What can hang from each mark
V: B Z
E: B
S: Y Z
L: B Z
B: E S V
Z: L S V

Every row comes from one small tree of marks. The marks that hang from a mark follow it in brackets, in alphabetical order. Every link used is in the known rows. Which tree was each row made from?
Known rows
L(B(E V(Z(S)))): [-0.06 -3.33 -4.36 -2.08  1.30 -0.18  0.42  2.27 -3.19  1.51 -0.96 -0.32
  0.14  1.21  2.69  2.87  2.27 -1.22]
S(Y Z(L V)): [ 3.00  1.40 -2.88 -1.95 -0.48 -0.77  1.93  3.58 -0.42  0.99 -1.79 -1.38
 -0.63 -5.91 -2.19  3.06  1.63 -1.13]
Z(L(B) S): [-0.19  0.69 -3.90 -4.21  0.42  0.18  2.26  0.54 -2.27  2.15 -1.46 -0.76
  1.26 -2.78  0.52  2.68  2.34  0.24]
B(S V): [ 0.98 -0.11 -3.27  2.58 -1.95  0.53  0.95  1.60 -2.75 -2.89 -0.77 -3.79
 -1.13 -0.23 -2.86  0.38  0.35 -0.20]
V(Z(L)): [ 1.65  0.01 -2.74 -4.05 -0.85 -0.76 -0.72  1.12 -0.82  0.82 -1.11 -0.92
  0.00 -3.59 -0.13  2.11 -1.61 -0.68]
Z(S): [-0.50  0.48 -2.55 -0.72 -2.25  0.76 -0.64  0.50  0.99  0.37 -0.31  0.30
  0.04 -0.74 -1.64  0.48  1.39  0.91]
E(B(V(Z(L S(Y))))): [ 0.51  1.02 -3.71 -0.98 -1.32 -2.24 -0.12  3.64 -1.55 -0.46 -1.93 -0.20
 -1.14 -3.25 -3.09  4.27  0.50 -0.45]
B(S(Y Z)): [ 1.61  0.73 -1.74  1.80 -3.04 -1.39  1.19  0.97  0.07 -3.52 -2.59 -3.18
  0.50 -3.02 -4.21  1.24  1.73 -0.10]
V(B(E S(Y)) Z(L)): [ 2.86 -2.59 -4.31 -1.59 -0.52 -3.15 -0.44 -0.29 -2.08  0.58 -6.92 -3.27
  1.08 -1.47  1.01  3.54 -0.58  0.49]
B(E S(Y)): [ 1.18 -1.79 -2.98  1.70 -1.49 -0.30  0.81 -0.39  0.09 -2.14 -4.67 -3.23
  0.35  1.44 -3.39  0.62  0.80  1.08]
S(Y Z(L V(B(E)))): [ 4.08 -1.93 -4.84 -0.70  0.88 -1.17  1.05  3.40 -1.17  3.38 -4.06 -1.46
  0.18 -3.79  2.18  4.37  1.68 -0.17]
V(Z(S)): [-0.20  0.00 -2.32 -2.79 -2.30 -0.96 -1.81  0.62  0.81  0.56 -0.69  1.03
  0.09 -1.42 -0.53  1.49  0.55 -0.27]
S(Y Z): [ 1.48  0.71 -1.20  1.21 -2.59 -0.30 -0.10  2.18  1.37 -1.95 -0.26 -1.27
  0.31 -2.84 -2.78  0.57  1.31  0.58]
Z(V): [ 1.77 -0.03 -2.96 -0.40 -1.33  0.89 -0.05  2.35 -0.16  1.40 -0.09 -0.62
 -1.35 -1.34 -0.94  1.16 -0.19 -0.49]
L(Z(S)): [-1.64 -0.52 -2.97 -0.41 -2.25 -1.57 -0.80 -0.15 -0.34  1.98  0.68 -0.82
 -0.43 -0.64 -0.51  1.55  2.07  0.66]
L(Z(S V(B))): [ 0.12 -1.21 -4.47  0.29 -1.56 -2.86 -1.34  1.23 -1.76  5.26 -0.41 -0.29
 -1.02 -1.39  3.15  3.68  2.17  0.04]
E(B): [ 0.82 -0.63 -3.40  2.28 -2.74  0.64 -0.56  2.03  0.45 -0.69  0.53 -0.60
 -0.71 -0.76 -2.32  2.65 -1.40  0.44]
L(B Z): [-0.73 -1.75 -3.05 -0.51 -0.58 -1.32  0.65  0.68 -2.81  1.65  1.37 -2.65
  0.42 -0.47  1.72  2.06  1.03  0.02]
Z(L S V(B)): [ 1.96  0.53 -5.01 -2.57 -0.38 -0.86  0.16  1.89 -1.84  4.77 -2.59  0.16
 -0.36 -3.71  2.32  3.71  1.38  0.10]
S(Y Z(L(B))): [ 1.77  0.85 -2.50 -2.54  0.20 -0.81  2.71  2.44 -2.04 -0.16 -1.39 -2.35
  1.52 -5.06 -0.60  2.75  2.28 -0.16]
Z(S V): [ 0.52  0.62 -3.44 -1.44 -1.45  0.38  0.23  1.92  0.52  2.31 -0.68  0.86
 -1.10 -1.57 -1.09  1.72  1.92 -0.51]
S(Y Z(L(B(V)))): [ 1.83  0.81 -3.01 -0.84  0.85 -0.37  3.26  4.12 -3.96 -1.06 -0.29 -3.24
  0.33 -4.52 -0.66  2.42  2.57 -0.54]

Which tree is each row?
[ 1.97 -2.91 -4.51  3.09 -0.43  0.80  1.95  2.39 -2.59 -2.31 -1.56 -3.85
 -0.65 -0.73 -1.31  2.36  1.93 -1.34]  B(E S(Z) V)
[ 1.10  1.32 -4.20 -3.70 -0.17  0.28  1.39  1.80 -0.80  3.49 -1.75  0.23
 -0.87 -3.69 -0.84  2.93  1.69 -0.67]  Z(L S V)
[ 4.16 -2.76 -5.77 -1.09  1.43 -0.19  1.06  3.35 -2.05  4.41 -2.62 -1.16
 -0.15 -4.09  3.93  5.00  1.09 -1.06]  S(Z(L V(B(E))))
[ 1.86 -0.03 -3.74 -1.69 -0.64 -1.26  0.88  1.70 -4.19 -1.69 -2.31 -3.86
 -1.05 -3.22 -1.52  2.40 -0.86 -1.68]  B(S V(Z(L)))
[-0.10  1.53 -2.84 -3.61  0.03 -0.86  2.25  0.61 -1.66  1.14 -2.69 -1.03
  1.44 -2.61 -1.29  1.91  2.84  1.15]  Z(L(B) S(Y))
[ 0.19  2.23 -2.39 -2.48 -1.45 -0.49  0.58  0.51  0.56  0.48 -2.69 -0.70
  0.33 -2.56 -3.28  1.02  1.91  1.59]  Z(L S(Y))
[ 0.54  0.32 -2.13  0.42 -1.69 -1.30  2.10 -0.02 -2.11 -2.35 -3.30 -3.71
  1.30 -0.44 -2.54  0.97  1.48  0.57]  L(B(S(Y)))
[ 0.80 -0.78 -3.68  1.46 -0.49  0.22  2.61  1.71 -4.81 -2.17 -0.80 -4.31
 -0.02 -0.16 -0.81  1.22  1.19 -0.76]  L(B(S V))
[-1.71 -3.65 -4.54 -1.22  0.79 -1.11  1.09 -0.30 -2.43  3.52 -0.80 -1.32
  0.91  1.35  2.67  3.25  3.46  0.24]  L(B(E) Z(S))
[ 0.33 -1.64 -2.93 -0.42 -0.54 -0.87 -0.90  2.16 -0.18 -0.40 -2.14 -0.21
 -0.69  1.18 -1.19  1.17  1.92  0.11]  B(E V(Z(S(Y))))
[ 2.50 -1.52 -4.82 -2.62  2.09 -1.18  4.46  1.13 -3.74  1.71 -6.21 -3.85
  0.60 -1.61 -0.69  3.84  2.11 -0.93]  Z(L(B(E S(Y))) V)
[ 0.31 -2.67 -3.94 -0.93 -0.10  0.12 -1.00  2.15 -0.98  0.57 -0.85  0.31
 -0.94  0.98  0.60  1.85  1.27 -0.60]  B(E V(Z(S)))
[ 2.24 -2.38 -5.33 -3.75  3.01  1.04  3.18  2.16 -3.15  4.08 -2.53 -1.54
  0.17 -1.61  2.46  3.79  1.07 -1.19]  Z(L(B(E)) V)
[ 1.19 -1.15 -3.59  1.98 -2.00 -0.70 -1.43  3.95 -1.56 -1.27  1.25 -0.68
 -1.71 -0.87 -1.23  3.31 -1.92 -1.22]  E(B(V(Z)))
[ 1.31  0.08 -4.55 -0.95  0.62  0.01  3.69  1.83 -6.24 -1.16 -1.85 -4.97
  0.14 -2.32 -0.55  2.35  1.15 -0.92]  Z(L(B(S V)))
[ 1.04  2.39 -3.14 -3.19 -0.64 -0.82  1.46  2.01 -0.06  2.29 -3.16 -0.14
 -0.77 -3.70 -2.84  2.11  2.29  0.11]  Z(L S(Y) V)
[-0.39 -4.42 -4.36 -0.40  0.91 -0.67  0.93  0.29 -2.77  2.53  0.00 -2.64
  0.63  1.48  2.94  2.63  1.45  0.05]  L(B(E) Z)
[ 3.10  1.09 -4.41  0.63 -1.43 -2.43  3.22  3.48 -1.73 -0.75 -4.02 -2.73
 -0.89 -6.29 -4.50  6.31  1.16 -2.17]  E(B(S(Y Z(L V))))
[ 0.98 -0.54 -4.40  4.62 -2.60 -0.01  1.02  2.65 -2.86 -3.07 -0.73 -3.38
 -1.63 -0.34 -3.84  2.92 -0.59 -0.59]  E(B(S V))
[ 1.58 -2.84 -5.14 -3.84  0.31 -1.60 -1.71  0.22 -1.23  3.97 -4.03  0.35
  0.87 -1.66  4.01  4.01  0.40  0.46]  V(B(E) Z(L S))
[ 2.45 -0.42 -4.65  2.52 -2.32 -1.17  1.97  3.35 -1.28 -0.64 -1.69 -1.71
 -1.28 -4.21 -2.89  6.02  0.82 -2.72]  E(B(S(Z(V))))
[ 2.16 -1.78 -4.22 -0.64  2.38  0.25  3.67  3.82 -3.78 -0.13 -1.60 -3.13
  0.64 -2.67  0.56  2.99  3.06 -0.52]  S(Y Z(L(B(E V))))
